Each row comes from the steps of one path. Every step used is in the known rows, and no mark comes twice. Write the path behind each row, first mark first.
(in the rows, 128 means zero)
Known rows:
nirat, tufe, dilas, vikan, kalo, ruto: [118 119 129 132 204 151 168  39 125 111 119 133 122 122 145 101 135 116
 142 149 158 133 119 164  98 113 140 101 148 144 115 123 135 114 110 148
 117 143 144 106 123 121 124 122 124 137 129 166]
ruto, pipu, kalo, dilas, vikan: [117 123 126 140 101 142 154  85 111 125 129 129 128 120 144 112 123 111
 125 140 149 133 125 153 137 108 124 111 135 132 116 114 130 135 122 142
 123 143 143 113 121 121 128 101 110 146 134 176]
mado, dilas: [156 118 120 135  91 127 137 155 121 134 113 103 121 123 141 115 125 122
 126 125 106 119 115 118 152  97 148 127 139 101 135 137 121 120 141 139
 138 126 124 112 124 121 136 138 106 118 112 123]
zisu, vuke, gevigon: [124 122 132 126  57 127 137 189 124 149 123 112 163 136 116 122 136 131
 111 119  88 134 125  96 105 105 147 122 137 106 139 143 104  93 145 129
 153 161 132 103 127 144 153 170 144 104 111 108]
tufe, nirat, gevigon, vuke: [119 125 133 115  61 134 138 163 135 150 117 115 153 142 127 123 133 128
 144 125  85 142 147 105 129 121 154 122 146  99 132 140 151  76 126 136
 151 154 131 104 138 141 152 173 141 112 111 106]
gugun, radud, zisu, vuke: [129 119 130 129  21 126 143 215 132 155 111 100 168 138  99 131 120 127
  86 112  94 163 131  96 126  87 143 135 129 108 150 142  74  95 145 138
 152 135 133 108 125 142 200 176 183  95 103  90]
salut, gugun, radud, zisu, vuke: [130 115 125 136   4 126 144 244 135 148 111 108 148 145 104 134 127 137
  72 113  84 173 143  95 128 102 146 149 129 105 153 149  74  98 137 145
 157 110 138 109 129 149 186 178 201  89 108  80]
radud, gugun, salut, buzo, rarig: [128 101 118 149 124 141 137 228 118 120  99 114 101 157 133 117 122 129
 130 128  90 114  74 100 132  85 141 159 121  85 127 157  79 148 147 153
 136 116 102 133 142 138 123 161 131 107 113  90]
radud, zisu, vuke, gevigon: [121 123 131 128  26 128 137 200 131 149 123 111 186 140 104 124 125 134
 100 116  86 165 130  91 101  91 145 124 132 107 146 146  83  86 145 128
 156 162 136 102 127 149 188 177 171  97 115 102]
ruto, tufe, nirat, gevigon, vuke: [109 124 133 109  69 139 139 140 134 139 110 117 162 148 125 122 129 120
 127 128  82 151 147 108 130 117 152 118 137 107 122 128 165  79 121 129
 152 139 141 100 133 145 154 173 147 118 117 110]
vikan, kalo, ruto, dilas: [127 120 117 134 124 141 145  78 124 123 128 134 128 123 145 115 119 122
 140 141 124 122 119 153 129  95 135 107 145 124 118 135 137 130 128 142
 126 127 133 108 122 125 137 130 125 133 124 141]
dilas, tufe: [117 114 125 123 118 132 144 135 112 134  98 104 117 129 139 114 129 115
 136 122 116 113 123 116 127 101 136 115 130 113 121 123 119 120 140 139
 137 135 130 108 125 116 101 151 105 120 115 116]
kalo, ruto: [126 109 131 129 108 134 146 137 118 135 111 117 111 130 136 112 127 123
 140 125 119  99 123 134 135  97 135 108 148 105 130 132 126 116 141 134
 135 126 124 111 128 114 126 144 119 115 118 118]
pipu, kalo, dilas, tufe, nirat: [109 122 113 129  89 140 141  57 120 125 121 129 139 120 140 117 113 115
 127 131 120 140 136 130 148 133 137  99 138 126 100 116 128 124 111 147
 128 150 142 112 120 115  92 142 113 140 126 156]
tufe, dilas, vikan: [129 116 127 127 123 134 148 123 110 135 107 118 109 119 142 115 123 113
 141 134 128 124 114 133 128 114 142 125 137 118 129 119 125 117 117 142
 121 128 131 111 128 128 123 132 120 134 115 139]
gugun, salut: [135 110 130 130  99 132 138 195 122 135 105 111 104 139 138 118 123 127
 124 122 110 110 100 117 134  90 140 131 135  96 129 138 109 118 140 141
 136 126 114 119 132 124 134 154 129 116 104  94]
ruto, tufe, dilas: [128 116 125 129 108 134 142 127 122 133 101 115 112 128 137 117 116 112
 107 133 104 131 108 131 141 111 143 120 130 119 115 107 132 124 122 131
 128 116 132 106 119 137 129 144 119 133 112 130]
kevip, mado, dilas, tufe, nirat: [134 124 116 116  81 135 127  95 120 128 118 101 154 114 149 123 114 125
 138 124 127 133 140 118 156 126 158 114 142 112 133 114 132 115 137 143
 135 147 143 114 120 117 133 141  97 123 124 124]
vikan, kalo: [131 120 122 134 113 130 139 148 117 126 118 110 118 124 143 116 129 122
 134 132 112 124 119 126 136 100 133 123 136 117 121 141 114 119 143 145
 130 137 124 111 126 127 133 142 116 116 112 119]
kevip, mado, dilas, vikan: [149 123 123 127  98 132 132 136 109 125 116  97 136 115 155 119 121 125
 150 128 144 128 137 128 140 108 148 131 139 116 154 130 125 118 149 145
 133 139 134 116 124 124 146 117  98 123 122 128]
gugun, salut, buzo, rarig: [121 103 117 148 162 142 144 204 120 134  95 118  90 144 139 117 122 126
 142 133 105  96  70 110 134  85 136 155 133  86 126 152  88 146 154 154
 136 118 103 131 145 131 108 156 122 110 110  99]
gugun, salut, buzo: [131 107 125 139 120 137 139 205 121 136 106 119  94 141 141 116 122 125
 128 126 109 108  86 116 133  87 139 142 133  90 126 149 100 132 151 146
 137 118 107 125 139 128 125 154 128 112 104  94]
dilas, mado, kevip: [147 124 131 138  91 123 129 196 119 132 105  99 129 117 151 126 109 116
 129 130 128  96 137 115 140 103 147 123 137 121 144 109 104 118 170 139
 133 137 120 111 131 125 160 151  98 117 113 115]
ruto, pipu, kalo, dilas, mado, kevip: [139 133 127 155  77 133 136 133 126 127 129 119 142 108 152 122 101 114
 105 143 150 121 139 148 151 110 137 111 138 144 126  93 114 140 153 140
 126 152 136 112 120 125 165 118  91 142 130 169]
kalo, ruto, dilas, tufe, nirat: [105 115 118 112 108 146 150  37 124 130 115 137 140 125 138 118 115 114
 143 131 122 113 126 137 135 113 144  92 146 112 110 111 152 119 112 136
 129 127 144 107 124 113 114 149 123 138 130 140]
mado, dilas, tufe: [138 117 119 128 121 133 142 115 116 128 103 101 129 120 143 112 127 116
 131 124 116 128 121 120 139  98 148 118 132 110 125 130 127 126 132 141
 138 132 135 108 119 113 112 139  99 122 119 132]
kevip, mado, dilas: [159 123 121 134  67 127 124 161 121 133 119  94 130 118 151 122 116 131
 130 124 122 124 131 122 152 108 153 130 141 109 149 129 118 122 159 140
 138 140 125 116 122 126 150 129  93 117 114 115]
radud, gugun, salut: [141 108 131 131  59 131 131 218 120 121 110 106 113 151 132 118 124 130
 112 118  94 130 103 108 132  89 146 134 123  96 129 143  99 120 132 140
 135 121 114 120 129 131 147 159 140 113 107  85]
radud, gugun, salut, buzo: [137 104 125 140  82 135 131 227 120 122 110 114 105 154 136 117 123 128
 116 121  92 126  89 107 132  86 144 146 121  90 127 154  92 135 142 145
 137 115 107 126 137 136 138 161 137 110 107  85]
dilas, tufe, nirat, gevigon, vuke: [100 123 131 109  93 139 143 119 130 143 108 114 163 139 129 120 135 122
 151 124  95 148 151 107 117 121 154 115 139 108 123 133 157  81 117 138
 151 159 143 100 134 130 128 175 134 117 117 113]
nirat, gevigon: [133 118 133 125  86 131 139 186 126 140 110 104 116 142 140 118 132 122
 140 124 101 127 133 114 124 101 144 126 138 105 130 142 133 103 143 141
 145 142 121 105 133 135 138 151 117 115 107 109]
kevip, mado, dilas, tufe: [141 122 119 128 101 133 129 119 117 128 110  93 139 115 152 119 118 126
 137 124 133 131 136 123 141 108 152 122 135 118 140 124 123 127 150 143
 139 144 137 113 117 117 124 131  86 121 120 122]
mado, kevip: [153 119 129 132  82 121 124 196 125 133 105  97 111 122 140 122 118 120
 116 123 106 100 125 116 143 101 144 124 136 114 136 124 110 115 152 134
 138 123 122 112 132 129 133 152 102 112 106 114]
radud, gugun: [140 112 129 130  51 125 132 200 116 125 111 100 118 144 133 118 127 122
 119 117  89 125 122 105 135  99 142 127 125 103 131 136 106 118 140 135
 136 126 119 114 127 132 141 153 122 112 111 100]
kalo, ruto, pipu: [118 110 136 128 105 139 155 126 120 139 120 120 116 129 133 111 129 119
 128 130 129  98 114 147 139  87 130 103 150 108 125 117 133 123 140 126
 132 128 133 109 125 116 146 128 114 122 128 132]
pipu, kalo: [133 119 124 133  94 125 138 151 117 131 118 113 118 125 143 115 130 119
 126 128 112 113 126 124 145 100 132 118 136 113 122 139 104 121 135 142
 133 144 125 114 125 123 118 145 111 125 112 126]
tufe, dilas, mado: [131 121 126 140 107 130 146 150 117 142 107 115 123 118 148 120 110 115
 135 135 127 117 122 126 138 118 148 125 140 118 133 104 111 122 142 143
 123 145 120 110 123 128 158 145 110 133 112 127]
gugun, radud: [133 114 128 127  72 126 150 194 123 150 106 103 113 134 124 125 125 123
 118 119 106 117 122 111 143  99 140 136 131 103 136 139 104 112 142 142
 141 116 122 112 128 127 143 151 136 110 100  96]

Which path is each row?
[127 129 116 152 106 137 143 126 116 124 122 122 136 119 154 120 106 119
 138 141 137 136 133 133 133 119 136 120 138 134 123 115 120 131 157 154
 125 150 122 110 121 125 153 129 109 131 123 142]	vikan, kalo, dilas, mado
[110 117 118 126 140 142 148  36 119 122 118 136 136 121 146 111 122 113
 137 136 135 121 131 153 126  95 133  94 140 129 109 127 132 138 112 141
 130 138 145 108 116 112  95 134 113 146 130 156]	pipu, kalo, ruto, dilas, tufe
[110 122 124 139 163 147 152  63 118 114 115 132 143 116 149 115 109 113
 131 150 144 141 126 157 133 111 140 102 143 144 112 101 137 130 127 143
 119 133 142 104 115 127 160 133 127 141 133 152]	vikan, kalo, ruto, tufe, dilas, mado
[134 123 118 147  81 131 137 124 121 130 123 123 116 124 144 115 117 121
 120 131 117 130 128 134 145 115 132 116 136 122 117 130 115 132 132 144
 131 143 124 114 122 124 109 131 109 133 116 147]	pipu, kalo, dilas
[116 122 122 128 159 142 148  73 110 111 109 122 127 120 145 114 121 108
 127 145 133 152 115 146 127 114 136 119 128 141 110 116 140 125 108 144
 118 121 147 106 120 137 130 125 130 142 124 155]	ruto, tufe, dilas, vikan, kalo
[110 111 130 122 158 147 155  63 110 121 102 130 119 124 138 110 120 109
 135 138 139 128 118 155 125 108 138 104 140 129 118 110 153 122 106 133
 124 110 146 106 122 123 123 127 132 140 130 154]	kalo, ruto, tufe, dilas, vikan
[133 128 123 111  77 140 129 101 129 128 119  97 159 124 149 123 119 127
 147 125 122 156 154 118 143 129 165 116 145 114 133 128 151 102 133 148
 144 159 146 107 125 128 145 143 101 123 123 125]	kevip, mado, dilas, tufe, nirat, gevigon
[131 118 116 117 103 135 141  88 120 129 111 108 143 119 138 116 122 116
 133 124 111 130 124 114 155 116 153 111 139 104 118 122 136 113 119 141
 134 133 141 110 123 112 118 149 109 126 123 132]	mado, dilas, tufe, nirat
[110 115 123 112  98 135 144 110 116 133 105 113 132 127 135 119 125 114
 135 122 110 114 126 111 142 118 142 108 138 105 114 116 128 108 126 140
 133 137 136 110 128 114 109 161 115 122 118 117]	dilas, tufe, nirat
[126 124 126 133 183 143 161  78 124 116 115 121 122 124 147 106 135 114
 130 147 145 140 115 145 102 118 143 117 137 141 116 121 125 113 117 150
 118 147 139 107 124 131 125 127 117 137 118 157]	nirat, tufe, dilas, vikan, kalo
[119 122 132 125  11 128 147 216 136 161 121 108 191 142  91 132 124 134
  91 114  85 177 135  87 105  93 148 135 128 108 152 155  75  81 138 132
 161 149 139 102 126 152 204 180 194  92 107  91]	gugun, radud, zisu, vuke, gevigon
[113 116 127 127 161 142 152  85 105 113 121 125 126 121 144 109 133 120
 163 137 146 120 128 150 120  97 128 107 146 127 124 143 133 116 125 148
 125 131 139 111 128 114 125 126 128 123 131 142]	dilas, vikan, kalo, ruto
[ 96 121 130 106 152 155 153  46 117 102 123 131 156 135 140 115 132 114
 156 142 134 157 146 146 122 114 139  98 147 132 106 134 178  94 105 145
 131 131 158 102 130 131 142 137 149 131 138 148]	dilas, vikan, kalo, ruto, tufe, nirat, gevigon
[123 121 124 128 141 134 147 123 105 117 117 114 125 123 146 114 133 116
 152 136 133 126 125 131 124 101 130 124 135 125 125 140 122 115 133 150
 125 136 133 112 129 124 128 128 121 123 120 133]	dilas, vikan, kalo
[138 131 121 142 130 137 133  99 126 116 126 127 148 109 157 123 101 118
 138 147 146 114 138 153 131  99 145 106 146 142 131 114 128 132 149 144
 124 134 134 108 124 126 169 134 110 135 128 149]	vikan, kalo, ruto, dilas, mado, kevip
[146 118 123 127 119 131 143 130 108 126 110 105 126 120 145 112 128 116
 143 128 128 122 121 123 139  98 145 128 136 107 139 137 131 116 130 143
 133 124 133 113 127 120 132 125 110 124 121 138]	mado, dilas, vikan
[126 122 137 126  80 131 139 187 131 150 110 108 139 143 132 118 137 128
 144 125  91 138 143 110 114 103 148 130 139 104 140 147 142  88 138 135
 154 152 125 102 135 140 145 164 131 110 108 105]	nirat, gevigon, vuke
[126 125 116 129 131 137 145  90 110 118 121 126 131 122 151 117 123 113
 148 142 132 131 122 139 121  99 134 124 132 128 122 134 132 125 125 149
 122 130 136 110 125 132 134 122 124 139 121 146]	ruto, dilas, vikan, kalo
[109 119 117 128 157 146 149  36 119 117 118 133 136 121 146 112 121 116
 145 140 134 130 123 153 118  96 135  98 138 132 108 129 143 135 120 144
 126 133 144 104 117 116 110 132 117 138 129 149]	vikan, kalo, ruto, dilas, tufe
[133 124 116 148  96 136 138 123 121 125 123 120 118 124 144 116 115 124
 128 135 116 140 120 135 136 118 134 121 137 126 116 131 125 130 141 148
 129 139 124 110 122 128 126 129 113 126 117 141]	vikan, kalo, dilas
[121 115 125 122 129 142 153  81 112 127 115 134 125 126 144 114 121 113
 154 135 139 106 124 148 119  95 136 109 143 115 131 124 146 122 123 138
 127 118 136 110 127 120 126 124 126 137 128 145]	kalo, ruto, dilas, vikan
[126 123 124 146  75 137 147 112 123 135 131 124 120 122 140 114 119 118
 107 137 126 130 120 147 151 108 127 112 137 126 112 114 124 139 131 137
 128 145 134 112 118 125 132 114 104 140 126 162]	ruto, pipu, kalo, dilas
[116 115 126 132 133 142 147  63 122 120 116 133 122 121 139 110 120 115
 114 140 124 134 121 158 144 108 137  97 142 133 106 118 133 132 103 134
 125 125 144 108 115 126 116 135 126 143 126 157]	pipu, kalo, ruto, tufe, dilas
[127 118 120 133 106 137 143  80 124 128 128 138 128 123 145 114 121 118
 133 136 126 113 128 151 138  96 134 102 145 120 119 135 129 131 120 140
 129 134 134 111 121 121 121 133 121 140 123 149]	pipu, kalo, ruto, dilas
[103 119 114 116 116 144 147  12 122 122 126 144 149 119 142 115 118 112
 139 136 130 124 136 148 142 113 139  87 146 123 102 120 142 125  98 141
 126 141 151 110 120 112 103 146 123 148 133 157]	pipu, kalo, ruto, dilas, tufe, nirat
[100 123 121 110 116 149 147  21 131 122 128 142 155 129 143 116 123 115
 148 138 125 147 151 147 127 116 146  89 149 125 102 131 163 112  94 145
 135 153 154 103 124 121 116 148 127 148 131 157]	pipu, kalo, ruto, dilas, tufe, nirat, gevigon
[146 134 119 155  97 133 128 146 124 118 120 113 139 110 155 124  97 120
 127 142 136 131 139 135 138 120 143 121 137 144 130 109 116 131 161 151
 126 143 126 110 123 129 161 133 101 128 121 147]	vikan, kalo, dilas, mado, kevip
[124 123 120 140 106 136 144  99 109 122 121 126 122 121 147 113 121 115
 138 135 138 133 134 139 132 117 128 116 135 129 121 131 123 128 122 149
 126 141 134 115 124 120 106 119 114 139 124 161]	pipu, kalo, dilas, vikan
[120 126 119 139 134 142 150  80 119 121 127 137 146 118 155 118 110 118
 151 147 145 118 132 150 125  97 139 107 147 132 125 119 133 130 145 148
 122 140 130 107 121 123 162 131 120 139 129 143]	vikan, kalo, ruto, dilas, mado
[123 114 128 132 117 133 145 111 117 127 123 124 119 123 140 110 131 123
 136 130 125 109 130 143 141  96 130 102 149 116 122 142 114 122 128 140
 133 140 131 113 125 112 113 141 117 125 122 136]	pipu, kalo, ruto
[152 127 133 143 132 132 143 153 139 131 103 107 128 118 150 117 111 114
 107 140 138 109 130 128 119 118 159 118 140 139 136  90 106 115 152 139
 126 148 125 107 125 131 159 151  94 131 110 139]	nirat, tufe, dilas, mado, kevip
[114 123 115 141 129 142 143  82 116 120 113 119 126 121 144 114 117 118
 135 134 125 148 125 136 124 116 133 112 130 135 107 124 130 135 132 150
 130 142 134 107 117 119 101 130 107 131 123 148]	vikan, kalo, dilas, tufe
